In the rows, zero is written as 128.
Known rows, with every step that occurs:
difu > lapuv: [116 128 151 125 118 132 101 114 119 109 135 130 138 132 153 116 132 123
 128 190 115 122 104 146 112 111 115 127 128 117 132 130 154 139 132 115
 134 122 130 104 128 102 138 109 136 106 160 115 144 129 112]
sivaz > sevu > zuke > fuga > lapuv > difu: [140 153 124 122 185 124 176 141 141 126 134 133 127 186 131 157 124 130
 149  88 120 132 143 129 153 142 103 144 157 142 119 130 111 112 141  91
 136 102 128 139 105 103 131 124 127 142 145 119 147 154  74]
vaga > sivaz > sevu > zuke > fuga > lapuv: [171 100 137 119 145 116 185 141 121 124 108 118 133 159 105 158 163 121
 135  82 103 125 115 145 185 148  98 141 194 131 131 127  83  90 156  97
 132 118 133 132 115  71 131 101 139 142  93 141 122 149 133]
sivaz > sevu > zuke > fuga > lapuv > zezi: [156 131 126 119 171 140 175 135 125 152  90  92 112 161  92 148 114 121
 147 104 126 119 121 136 178 148 107 144 175 123 117 137  92 111 132 104
 138 130 138 148 144 118 115 122 136 153 100 120 118 156  96]
gamasav > difu > lapuv > fuga > zuke > sevu: [145 203 117 127  94 119 111 135 123  78 146 143 130 119 137 131 150 141
 121  84 138 132 165 110  69  98 148 123  74 155 133 170 178 146 126 109
  86 105 134 115 161 136 150 156  97 108 173 121 149 127 166]
vaga > zuke: [116  68 141 139 128 132 136 123 118 127 140 136 129  99 140 120 120 121
 120 175 107 108  89 141 166 140 140 133 158 138 145 115 141 136 120 147
 143 138 122 118 114 108 138 113 120 143 116 122 110 115 138]
sevu > zuke: [115 141 157 139 157 135 133 117 131 140 148 126 131 120 142 136 100 119
 123 200 105 100 105 152 127 130 123 141 201 119 134 150 127 133 111 134
 130 111 126 127 121 108 145 106 128 128 135 133 111 143 110]
gamasav > difu > lapuv > zezi > zuke: [130 153 107 138  95 160  75 127 109 146 146 143 109  91 126 109 103 111
 134 173 148 124 117 132 154 124 207 114  86 137 122 153 134 144 160 103
 103 138 139 128 145 158 128 134 116 128 145 128 140 132 104]
gamasav > difu > lapuv > fuga > zuke > vaga: [109 204 102 143 104 119  98 116 126 116 160 127 134 127 145 128 137 142
 116 123 135 167 162  97   4  93 118 126  93 125 119 158 176 135 144  78
 105 130 126 126 141 144 140 130  94 109 107 103 132 122 147]
vaga > sivaz > sevu > zuke: [150  96 151 131 182 131 186 138 122 136 116 133 140 122 123 160 126  93
 133 178  93 105 114 155 192 159 119 152 239 122 147 133 100  86 143 104
 137 106 118 114 112  95 149  85 137 135  73 132 114 158 133]
gamasav > difu > lapuv: [130 154 150 129 111 144 105 121 109 112 144 142 129 125 153 118 144 132
 125 189 126 117 114 135  87  98 185 128  85 136 133 147 155 149 159  95
 104 123 135 110 137  98 149 108 113 111 159 108 152 138 107]
gamasav > difu: [131 125 169 130 145 139 127 122 111 139 126 144 125 109 140 114 127 142
 122 189 132  97 135 134  84 109 210 130 103 127 141 155 146 154 135 126
 104 123 129 123 116 128 140 105 106 126 141 126 124 129 113]
fuga > lapuv > zezi: [113 116 134 118 145 146 150 127 121 158  98 106 138 145 112 105 107 119
 117 146 138 100 137 132 113 123 119 117 112 121 140 125 112 143 101 130
 176 136 145 144 133 153 101 141 125 128 129 138 124 147 118]
vaga > zuke > fuga > lapuv > difu > gamasav: [141  83  98 130  70 123 170 133 136 113 159 139 131 146 171 111 145 133
 128  52 125 146 106 128 148 124 108 129 101 178 126  73  94 119 137 119
 123 105 138 135 166  73 121 157 118 143 182 103 159 128  90]
sivaz > sevu > zuke: [131 129 161 130 197 140 164 129 126 144 117 127 125 133 126 148 106 108
 142 202  95 111 118 149 169 150 118 153 220 106 131 149 137 112 132 101
 132 101 110 126 115 117 144  92 127 129  93 115 114 151 100]
gamasav > difu > lapuv > fuga > zuke > vaga > sivaz: [126 167  90 141  77 112 114 127 120 100 157 140 149 117 140 137 161 130
 108 101 130 166 159 106  43 100 122 126 105 137 136 148 139 110 156  74
 112 133 130 114 141 121 147 128 102 114  90 125 132 134 181]
fuga > zuke: [111 117 153 128 149 128 134 120 128 141 156 123 139 117 122 124 122 124
 115 135 121 132 139 127 112 123 111 127 142 105 136 150 169 131 100 151
 130 125 112 123 108 155 135 126 127 106 129 138 127 111 156]
fuga > zuke > vaga: [ 80 124 144 124 165 116 132 112 140 147 148 120 143 116 127 129 111 117
 114 146 125 165 150 106  65 118  97 128  94  91 131 129 177 126 120 150
 147 133 116 133 101 160 120 121 130 100  89 134 118  94 138]
gamasav > difu > lapuv > zezi > zuke > vaga: [109 175  96 138 114 146  67 122 121 149 144 141 112  88 128 125 100 104
 137 179 155 159 124 109 102 117 187 116  40 120 119 139 139 134 180  98
 119 135 130 133 146 161 114 130 122 120  98 118 131 115  89]
gamasav > difu > lapuv > zezi: [133 160 127 133 121 161 109 122 102 130 128 130 125 121 135 106 116 123
 129 186 136 112 123 137 108 106 190 131  83 145 133 151 128 148 143  97
 115 125 147 111 165 123 138 119 121 124 155 115 142 151 111]
gamasav > difu > lapuv > fuga: [142 178 127 143  82 138  95 128 112 103 132 139 122 131 151 112 141 153
 124 165 132 112 137 133  66 103 169 125 131 151 130 161 144 158 129  75
  94 122 137 113 153 116 153 123  98 127 161  96 130 156 131]
sivaz > sevu > zuke > fuga: [166 120 158 128 182 123 154 128 127 134 102 118 107 135 119 154 126 136
 150 135 106 122 107 144 181 152 130 154 207 120 114 135 121 113 136 117
  96 118 115 122 135  94 144  96 145 136 118 112 115 132 106]
zezi > lapuv > fuga > zuke: [ 98 137 120 129 105 135  99 129 139 130 108 125 130 132 132 112 152 145
 120 134 119 108 145 117 112 112  88 107 174 113 115 150 152 153  82 154
 132 154 117 143 127 188 128 144 119 132 115 138 112 135 172]
lapuv > zezi > zuke: [120 109 122 130 133 148 101 130 126 162 117 129 112  90 110 111  87 110
 130 167 142 110 125 133 189 154 167 117 138 114 127 129 121 135 113 163
 139 141 125 138 123 189 112 138 139 135 118 143 109 123 124]
sivaz > sevu > zuke > vaga: [109 154 149 129 214 127 157 121 139 151 109 125 133 131 129 156  94  99
 138 201 107 145 125 128 112 142 106 153 184  87 126 124 147 108 149 105
 142 102 115 131 102 120 130  88 125 119  47  98 109 133  85]
fuga > zuke > vaga > sivaz: [ 99  93 130 123 143 105 148 122 134 130 139 130 159 108 122 133 136 108
 105 119 122 165 144 116  94 126  91 131 116  97 144 120 134  95 139 144
 148 136 116 118  99 135 125 116 137 106  69 152 122 102 172]

Rows:
[132  82 148 126 137 121 139 129 125  95 114 146 133  86 135 130 130 113
 129 142 119  96  93 135 175 144 151 133 109 146 153 113 145 143 117 185
 138 121 124 110 122 107 136 133 125 133 139 138 128 100 153] => vaga > zuke > sevu
[ 82 131 138 123 143 142 114 133 141 123 108 165 135 153 158 115 137 127
 135 186 130  98 135 126 123 113 125 115 107 129 131 107 128 148 110 165
 152 130 122 127 106 159 129 132 133 129 163 142 151 142 104] => zezi > lapuv > difu
[131 161 133 124 132 111 126 138 139  98 115 134 134 118 121 124 130 140
 120  80 136 119 170 118 104 126 114 124 130 131 137 153 166 140  78 173
 122 110 116 124 136 167 134 159 118 115 151 141 119 120 181] => lapuv > fuga > zuke > sevu
[137 158 116 130  98 122 180 123 148 119 164 120 130 171 171 128 132 127
 128  74 121 144 121 136 109 116  97 138 131 161 116  96  82 113 123 105
 109  72 139 142 174  72 128 146 132 128 192 110 159 156  63] => sevu > zuke > fuga > lapuv > difu > gamasav
[138 143 118 126 123 141 150 124 128 148 122  92 117 150 109 132 110 138
 128 101 134 115 108 139 144 130 114 131 149 136 117 136  80 126 111 133
 138 142 151 151 159 109 114 140 141 149 141 141 115 144 108] => sevu > zuke > fuga > lapuv > zezi
[148 124 124 113  97 115 165 126 141 113 134 127 135 174 170 106 155 143
 128  67 136 145 139 127  99 108 117 125  78 151 123  75  99 129 121 121
 114  87 140 131 164  94 118 152 133 119 199 111 164 138  78] => zuke > fuga > lapuv > difu > gamasav
[102 122 137 140 149 113 157 120 136 129 134 131 152 109 139 150 115 105
 114 179 109 133 110 141  97 135 112 146 169 113 146 116  95  99 140 127
 148 119 125 118 103  88 136  98 142 125  68 142 108 138 133] => sevu > zuke > vaga > sivaz
[156 132 146 116 166 126 172 126 130 141 110 110 118 164 113 155 136 131
 143 101 111 124 114 137 157 140 108 140 187 121 113 138 120 114 146  99
 128 116 127 141 119  91 126 107 131 137 109 116 131 137  97] => sivaz > sevu > zuke > fuga > lapuv
[142  98 132 115  95 120 110 125 132 140 130 124 110 134 115 126 146 145
 127  79 147 138 115 124 165 135 144 105  91 122 110 123 133 145 139 149
 124 140 122 146 103 129 106 139 137 127 143 142 127  99 127] => zezi > zuke > fuga > lapuv
[148  53 141 134 104 120 124 125 120 115 129 126 109  99 128 125 138 155
 131 119 123 117  83 138 196 145 157 135 145 143 127 108 125 135 126 166
 108 156 121 112 128  84 137 120 143 153 147 119 115  95 150] => vaga > zuke > fuga
[144 132 156 133 130 122 130 119 130 124 132 119 115 119 133 137 125 151
 133 139 115 117  96 149 141 133 140 142 177 131 113 132 111 126 119 149
  95 129 129 120 136  82 144 111 151 138 161 124 117 128 123] => sevu > zuke > fuga
[107  97  89 124 110 128 124 134 134 161 112 125 143 112 102 127 113  86
 114 118 148 148 134 113 128 145 117 109  82 116 140  95  84 110 152 141
 183 150 133 152 106 161  87 144 134 130  53 161 113 121 136] => fuga > lapuv > zezi > zuke > vaga > sivaz
[ 92 137 135 118 157 132 145 131 135 125 143 145 151 170 150 115 119 126
 121 126 136 115 160 124  89 116 104 122  89 137 147 117 133 142 114 124
 175 109 135 137  81 140 115 145 110 120 166 134 148 150  99] => fuga > lapuv > difu
[120 136 130 128 130 148  96 122 116 121 115 112 130 130 133 109 109 118
 130 183 127 117 114 143 136 122 117 127 113 124 133 127 119 137 120 122
 148 134 141 107 156 128 128 126 144 119 152 118 138 141 114] => difu > lapuv > zezi
[126 134 117 108 130 139 125 136 135 137  98 134 125 113 101 121 110  97
 131 101 158 114 136 120 171 142 151 101  50 123 137 122 126 143 116 182
 162 119 138 150 129 175  91 168 129 124 131 161 136 114 120] => fuga > lapuv > zezi > zuke > sevu
[117 145 131 139 122 126 122 134 131 126 139 120 131 126 123 119 117 149
 112 122 119 122 167 122  97 126  95 122 186 119 130 159 159 137  75 140
 129 131 119 130 122 169 138 141 110 124 128 122 104 130 177] => lapuv > fuga > zuke
[144 109 128 115 126 135 135 129 121 141  89  99 119 148 103 109 129 149
 127  95 146 119 130 125 140 127 128 121  85 131 121 110  95 145 109 153
 140 152 149 136 146 133 101 144 144 138 154 133 126 129 127] => zuke > fuga > lapuv > zezi
[131 191 115 143  86 136  97 125 115 111 176 132 131 131 139 125 140 147
 116 121 126 131 159 115  63  99 134 122 124 142 122 179 171 142 125  78
  93 127 135 123 152 140 153 136  92 116 152 110 135 143 160] => gamasav > difu > lapuv > fuga > zuke
[134 183 120 126 103 119 101 131 138  72 137 126 140 127 137 128 140 130
 125  85 123 136 151 120 102 113  87 118 110 142 132 155 169 136 102 139
 118 112 129 109 149 142 146 157 121 103 165 125 148 124 175] => difu > lapuv > fuga > zuke > sevu
[102 159 120 135 138 111 120 121 143 134 132 113 141 124 126 126 116 144
 113 127 132 157 172 102  52 120  82 125 146 104 126 134 167 126  92 136
 138 137 116 136 124 176 121 138 113 110  81 120 102 112 163] => lapuv > fuga > zuke > vaga
[153  99 142 126 105 113  90 124 130 131 127 135  97 101 121 124 136 149
 137 116 146 130 108 135 182 148 179 119 118 121 110 120 132 135 132 174
 100 150 112 124 109 136 124 124 152 131 150 137 120  92 131] => zezi > zuke > fuga
[154 105 120 131 107 130  88 134 127 149 103 120  92  99  99 115 103 139
 142 114 153 125 113 132 206 155 179 116 118 129 110 119 107 134 120 178
 104 157 126 131 146 163 114 144 159 142 149 142 113 100 138] => lapuv > zezi > zuke > fuga
[150 127 105 130  79 138  65 130 122 123 128 116 100 103 113 120 123 133
 144 118 146 142  98 137 204 143 157 116  97 129 107 119 113 125 143 142
 104 153 132 117 156 139 122 139 163 130 171 133 135 110 119] => difu > lapuv > zezi > zuke > fuga
[121  84 135 116 192 104 164 133 127 143 116 129 157 118 106 146 138  96
 124 122 113 167 156 111 126 145  86 140 138  89 144 115 143  80 152 118
 155 123 103 118  93 139 128 100 132 108  30 138 118 108 158] => fuga > zuke > vaga > sivaz > sevu
[122  90 102 130 105 120 143 137 129 114 161 145 130 151 138 126 137 149
 131  67 136 128 115 121 150 136 111 128 100 167 132  96 115 132 133 138
 148 136 140 130 109  95 126 143 118 153 171 133 145 118 122] => vaga > zuke > fuga > lapuv > difu
[166 147 104 133  75 144  60 129 109 129 138 132  91  96 115 122 126 139
 145 112 158 136 102 126 175 127 214 121  58 147 105 139 120 135 165 117
  75 150 138 119 161 131 130 135 141 137 176 127 138 115 112] => gamasav > difu > lapuv > zezi > zuke > fuga
[ 91 137  98 126 132 136 120 123 140 171 114 116 131 118 109 116  95 103
 124 140 154 155 136 106 110 135 125 106  73  98 125 106 123 136 144 142
 179 146 132 161 104 188  82 146 126 123  64 141 119 111 105] => fuga > lapuv > zezi > zuke > vaga
[180  86 150 127 157 113 164 141 121 116 102 126 121 126 113 160 148 121
 143 115 101 118 106 155 208 160 132 157 216 126 130 128  84  82 150 122
  99 124 123 111 135  71 151  90 156 143 105 133 115 140 146] => vaga > sivaz > sevu > zuke > fuga
[ 92 118  98 128  89 116 115 129 146 122 102 132 145 121 128 129 167 133
 115 115 123 143 148 103  86 114  67 108 139 110 128 123 120 118 114 151
 150 160 120 134 123 169 122 137 128 128  60 155 112 121 193] => zezi > lapuv > fuga > zuke > vaga > sivaz
[126 130 133 116 134 118 141 135 136 116 128 138 135 177 137 121 141 150
 131  71 148 126 149 124 117 116 120 120  76 149 126 105 117 140 122 138
 137 126 141 133 110 121 119 148 132 131 194 127 159 128 109] => zuke > fuga > lapuv > difu
[153 115 114 125 164 116 184 156 132 115 131 144 146 172 119 163 148 111
 140  59 114 129 142 139 184 150  99 147 178 151 135 111  75  86 152  87
 141 107 132 125  97  81 138 121 133 148 130 137 146 162 111] => vaga > sivaz > sevu > zuke > fuga > lapuv > difu
[141  62 129 126  93 123 131 124 120 121 137 120 124 134 121 126 155 148
 124  84 124 122  87 129 161 132 124 124 113 150 124 101 122 142 136 142
 135 151 134 134 113  82 119 133 124 151 130 126 123 102 139] => vaga > zuke > fuga > lapuv
[ 73 155 108 125 114 123  98 118 150 138 105 123 131 132 131 121 147 143
 121 142 125 146 150  94  52 106  65 106 129  98 111 130 159 143 102 153
 145 153 116 148 122 191 118 143 119 123  72 128 117 118 164] => zezi > lapuv > fuga > zuke > vaga
